Each row comes from the steps of one path. Every step used is in the known rows, and no mark comes twice. Write the path behind each row, first mark first.
Known rows:
tiduzu > sovifad > rugu > narid: [-2.98  0.19 -1.53  3.63 -0.51 -1.22  1.72  2.75 -0.13  2.74  2.30 -1.50
 -0.36 -0.26 -1.39 -3.66 -2.62 -0.62  2.31 -2.18  0.01 -0.80]
kesa > rotu > kuro > narid > rugu: [-2.77 -2.58  0.04 -3.59 -3.62 -1.43 -2.25  1.77  2.22 -0.12  2.70 -2.33
 -3.51  1.30 -1.02 -0.93  1.96  0.58 -5.48  0.62  2.66 -3.33]
kesa > tonuzuf > tiduzu > sovifad: [ 4.74 -2.74 -0.90 -2.10  4.39 -3.11 -0.37 -0.60  0.54  0.45  2.50 -0.07
  3.96 -1.46  0.06  2.31 -1.24  3.43  1.31 -2.17 -2.44 -1.08]
rotu > kesa > rugu: [ 1.35  0.46 -0.22  0.23  1.03 -3.96  1.49 -2.59  1.31 -3.81 -2.02  1.58
 -1.02 -0.28 -2.47 -0.62  3.03  4.10 -1.58  2.31  1.04  0.85]
kesa > tonuzuf > tiduzu > sovifad > rugu: [ 3.71 -2.73 -0.10  0.28  3.01  1.26  2.71  0.71 -0.29 -0.69  1.60  0.85
  2.30 -0.32  1.78  0.93 -0.40  5.20  1.21 -2.15 -3.03  1.39]
tonuzuf > kesa > rotu > kuro > narid: [ 2.18 -2.91 -0.86 -1.66 -2.17 -2.51 -3.15 -1.53  1.55  2.69 -1.87  0.37
  0.67  1.59 -2.33  0.54  2.86 -3.73  0.68  1.07  0.30 -4.03]
rotu > kuro > narid > rugu: [-2.31 -2.76  0.30 -4.59 -3.75 -3.15 -0.11  1.13  3.15 -0.70  4.67 -3.61
 -2.62  4.53 -0.94 -2.54  1.01 -1.84 -3.98 -1.12  2.39 -2.65]
rugu > kesa > rotu > kuro: [-1.71  1.07  0.41  2.15 -0.42  0.96 -0.22  0.96  0.38  0.80 -3.62  1.25
  2.27 -0.86  1.07  0.66 -0.01 -2.88  1.43  2.14  2.65 -1.29]
sovifad > rugu > kesa > tonuzuf: [ 0.24  4.20  4.10  2.88 -0.32  3.99  3.69 -0.07 -4.56 -0.26 -3.75  1.63
 -1.00  0.55  4.17 -0.52 -2.25  0.43  0.43 -0.47 -2.79  3.03]
sovifad > rugu > kesa > rotu > kuro: [-2.43  0.86  0.80  4.11 -1.02  3.76  1.79  1.75  0.28  0.00 -4.07  1.95
  1.17 -0.15  2.14 -0.04  0.55 -1.26  1.47  2.26  1.61  0.22]
rotu > kesa > tonuzuf > tiduzu: [ 6.37  1.03  1.36 -1.87  3.84  0.65 -0.35 -2.78  0.12 -2.41 -0.99  2.70
  3.16  0.42 -0.46  1.89  1.13  2.02  1.10  1.63 -1.84 -0.02]
sovifad > rugu > kesa: [-2.07  2.36  1.08  3.01 -2.29  3.22  3.97 -0.27 -2.50 -0.50 -2.17 -0.33
 -0.19  2.20  1.78 -2.21 -1.65 -2.56  2.16 -0.05 -0.90  4.37]
tiduzu > sovifad > rugu: [-0.73 -2.87 -0.91  0.99 -0.58 -2.01  4.30  1.69 -0.06 -0.11  2.45 -1.37
  0.53  2.59 -0.22 -2.64 -0.87  2.73  0.75 -2.29 -1.02  1.24]
tonuzuf > kesa > rotu > kuro > narid > rugu > sovifad: [-4.16 -1.00 -1.70 -1.26 -2.20  2.95 -4.75  0.22  0.43  1.09  1.79 -1.06
 -2.30  0.98 -1.17 -0.40  3.63 -2.50 -1.58  0.84  2.00 -3.46]
tonuzuf > tiduzu > sovifad: [ 3.36 -4.69 -3.55 -2.36  2.76 -4.22 -0.60 -0.59  2.16  0.21  4.12 -1.62
  4.73 -0.44 -1.86  1.01 -0.88  1.04  2.63 -1.65 -0.55 -0.36]
kuro > rotu > kesa: [ 0.86  1.45  0.15 -3.54 -1.55 -4.62  1.94  0.21  1.10  0.88 -0.98 -0.24
 -2.56  6.54 -4.97 -2.71 -2.17 -3.92 -1.71 -0.03  3.02  1.90]
narid > rugu > kesa > tonuzuf > tiduzu: [ 2.11  2.29  1.99 -0.82  2.22  4.47 -0.84 -1.48 -1.39 -2.86  0.73  0.87
  0.71 -2.44  2.67  2.99 -0.29  0.60  0.18  0.60 -2.10  2.62]
tiduzu > sovifad: [-0.07 -2.88 -1.89 -1.48  0.29 -6.55  1.36  0.59  0.43  1.29  3.30 -2.45
  1.70  1.50 -2.34 -1.17 -2.25  0.65  0.74 -2.51  0.27 -1.41]
kuro > rotu > kesa > tonuzuf > tiduzu: [ 6.52  1.39  1.17 -3.87  3.11 -0.26 -0.12 -1.06  0.47 -0.24 -1.72  2.08
  0.46  1.87 -1.55  0.98 -0.71 -0.42 -0.49  0.27 -0.34  1.81]
narid > rugu: [-1.31 -0.83  1.10 -2.38 -2.43  0.06  1.37  0.19 -0.27 -3.47  4.51 -3.31
 -2.11  1.62 -0.51 -1.43  0.23  0.76 -3.00 -0.22  1.44  1.39]

Which path is each row?
[-1.23 -2.89 -0.20 -2.07 -3.32 -0.22 -3.14 -0.56  2.51 -0.69  2.18 -0.19
 -2.77  1.36 -2.08  1.01  3.19 -1.00 -2.80  1.20  0.94 -2.49]  tonuzuf > kesa > rotu > kuro > narid > rugu
[-1.52 -3.10 -3.01  0.46 -0.16 -1.01 -2.27  1.47  3.03  3.56 -0.88  1.36
  0.84  0.14 -0.09  0.92  0.56 -0.55  0.68 -0.02 -0.44 -2.64]  tonuzuf > tiduzu > sovifad > rugu > kesa > rotu > kuro > narid
[-0.53 -0.24 -0.46 -0.80  3.12 -0.53 -1.31 -0.09  0.51 -0.87  3.67  0.65
  0.59 -2.13  0.85  3.47 -2.35  3.13 -0.16 -1.30 -2.24  0.99]  narid > rugu > kesa > tonuzuf > tiduzu > sovifad
[ 4.44 -1.55 -0.49  1.31  0.85 -1.29  0.38 -4.44  0.18 -2.96 -1.95  1.05
  0.37 -2.50 -1.33  1.38  4.20  1.69  2.33  1.39 -1.37  2.41]  tonuzuf > kesa > rugu
[-2.40 -0.36  0.00  0.86 -3.46  0.41 -0.16  1.31  0.27  3.04 -3.26  0.28
 -1.24  1.86  0.95 -1.45  0.77 -2.65 -1.08  0.71  0.58 -2.03]  sovifad > rugu > kesa > rotu > kuro > narid
[-1.25 -1.90 -1.13 -2.28  1.99 -3.24 -2.14  0.97  3.49  1.06  3.81  0.44
  0.36  0.66  0.66  2.68 -1.72  1.01 -0.96 -2.15 -1.35 -2.43]  rotu > kuro > narid > rugu > kesa > tonuzuf > tiduzu > sovifad
[-4.45  1.02  0.71  1.78 -1.11  2.45 -0.59  1.66  1.03 -1.45 -0.73  0.66
 -0.46 -1.07  1.00  1.31  0.31 -1.06 -1.13  2.43  3.18 -0.62]  narid > rugu > kesa > rotu > kuro
[-1.51  2.40  0.09  2.09 -1.31  2.03 -1.81 -0.30 -3.56  1.71 -3.94  0.25
 -0.25 -3.22 -0.06  1.15 -1.02 -1.36 -0.06  2.47  0.76  0.77]  rugu > kesa > rotu
[-3.06  2.63  3.64 -1.32 -1.82 -0.28 -0.10  0.63 -0.64  0.50  0.21  0.18
 -3.46  2.43  2.39 -0.05 -1.63 -1.33 -3.05 -0.93 -0.31 -1.27]  rotu > kuro > narid > rugu > kesa > tonuzuf
[ 1.52  1.68 -0.97  3.93  0.46 -0.43 -1.87 -2.93 -0.02 -0.08 -1.62  0.70
 -0.30 -4.88 -2.39 -0.33  2.18 -1.23  3.80  0.99 -0.47  0.38]  tonuzuf > kesa > rugu > narid
[-0.43 -0.86 -2.91  2.73  1.68  0.81  0.45  2.02  1.32  1.83  2.67 -0.99
  1.79 -1.96 -1.17 -1.81 -1.30 -0.09  3.96 -1.82 -0.63 -0.09]  tonuzuf > tiduzu > sovifad > rugu > narid
[ 4.05  2.25  1.93  1.52  2.55  6.01  1.49 -1.47 -2.31 -1.61 -2.68  2.11
  2.42 -1.51  3.87  1.63 -0.22  0.61  2.61  0.20 -3.40  3.84]  sovifad > rugu > kesa > tonuzuf > tiduzu
[-0.71  0.70 -1.81  0.60  0.68  0.52  0.06 -0.44 -1.93 -0.67 -1.04 -2.40
  0.20 -2.28  0.85 -2.39  3.16  1.33 -0.49 -0.23  1.87  0.10]  kesa > rugu > sovifad
[-4.67  1.51  0.01 -0.84 -4.26  1.14 -3.79  0.28 -2.49  1.66 -0.74 -1.04
 -5.15 -2.12 -0.65  0.95 -0.25 -0.41 -4.68  2.01  0.65 -0.31]  kuro > narid > rugu > kesa > rotu
[-4.38  0.78 -0.94 -1.68 -1.55  2.87 -0.35  1.26 -1.89 -1.44  4.16 -4.13
 -1.51  1.42  0.38 -3.15  0.68 -1.01 -2.06 -0.87  2.61  0.05]  narid > rugu > sovifad
[ 7.53 -0.35  1.42 -2.58  3.41  1.93 -0.41 -1.93 -1.35 -1.43 -0.36 -0.04
  3.88 -1.80  1.84  1.72  0.66  1.16  1.44 -0.11 -2.13  0.58]  kesa > tonuzuf > tiduzu
[-1.26  3.92 -0.69  0.84 -0.12 -3.78 -0.47  0.73  1.46  1.66 -2.40  0.56
 -4.43 -0.92 -4.61 -2.89 -0.34 -1.59 -1.36  0.56  3.39  0.54]  kuro > rotu > kesa > rugu > narid
[-1.56  2.51  2.63  3.15  0.59  0.76  3.41  0.73 -3.53  1.25 -1.71  1.79
 -0.95  0.37  2.78  0.12 -3.64  2.35  0.54 -1.84 -3.19  1.79]  tiduzu > sovifad > rugu > kesa > tonuzuf
[ 1.02  4.47  3.59  0.94  0.11  0.83  1.34 -0.99 -4.34  0.79 -3.10  0.54
 -0.03  0.00  2.53  0.33 -2.98 -1.25  0.49 -0.21 -1.82  1.19]  rugu > kesa > tonuzuf
[-1.26 -1.84 -2.09  3.71  2.14  2.15  0.17  1.77  2.76  0.24 -1.56  2.64
  3.63 -1.99  1.50  2.67  0.58  0.90  3.20  1.22  0.66 -0.10]  tonuzuf > tiduzu > sovifad > rugu > kesa > rotu > kuro
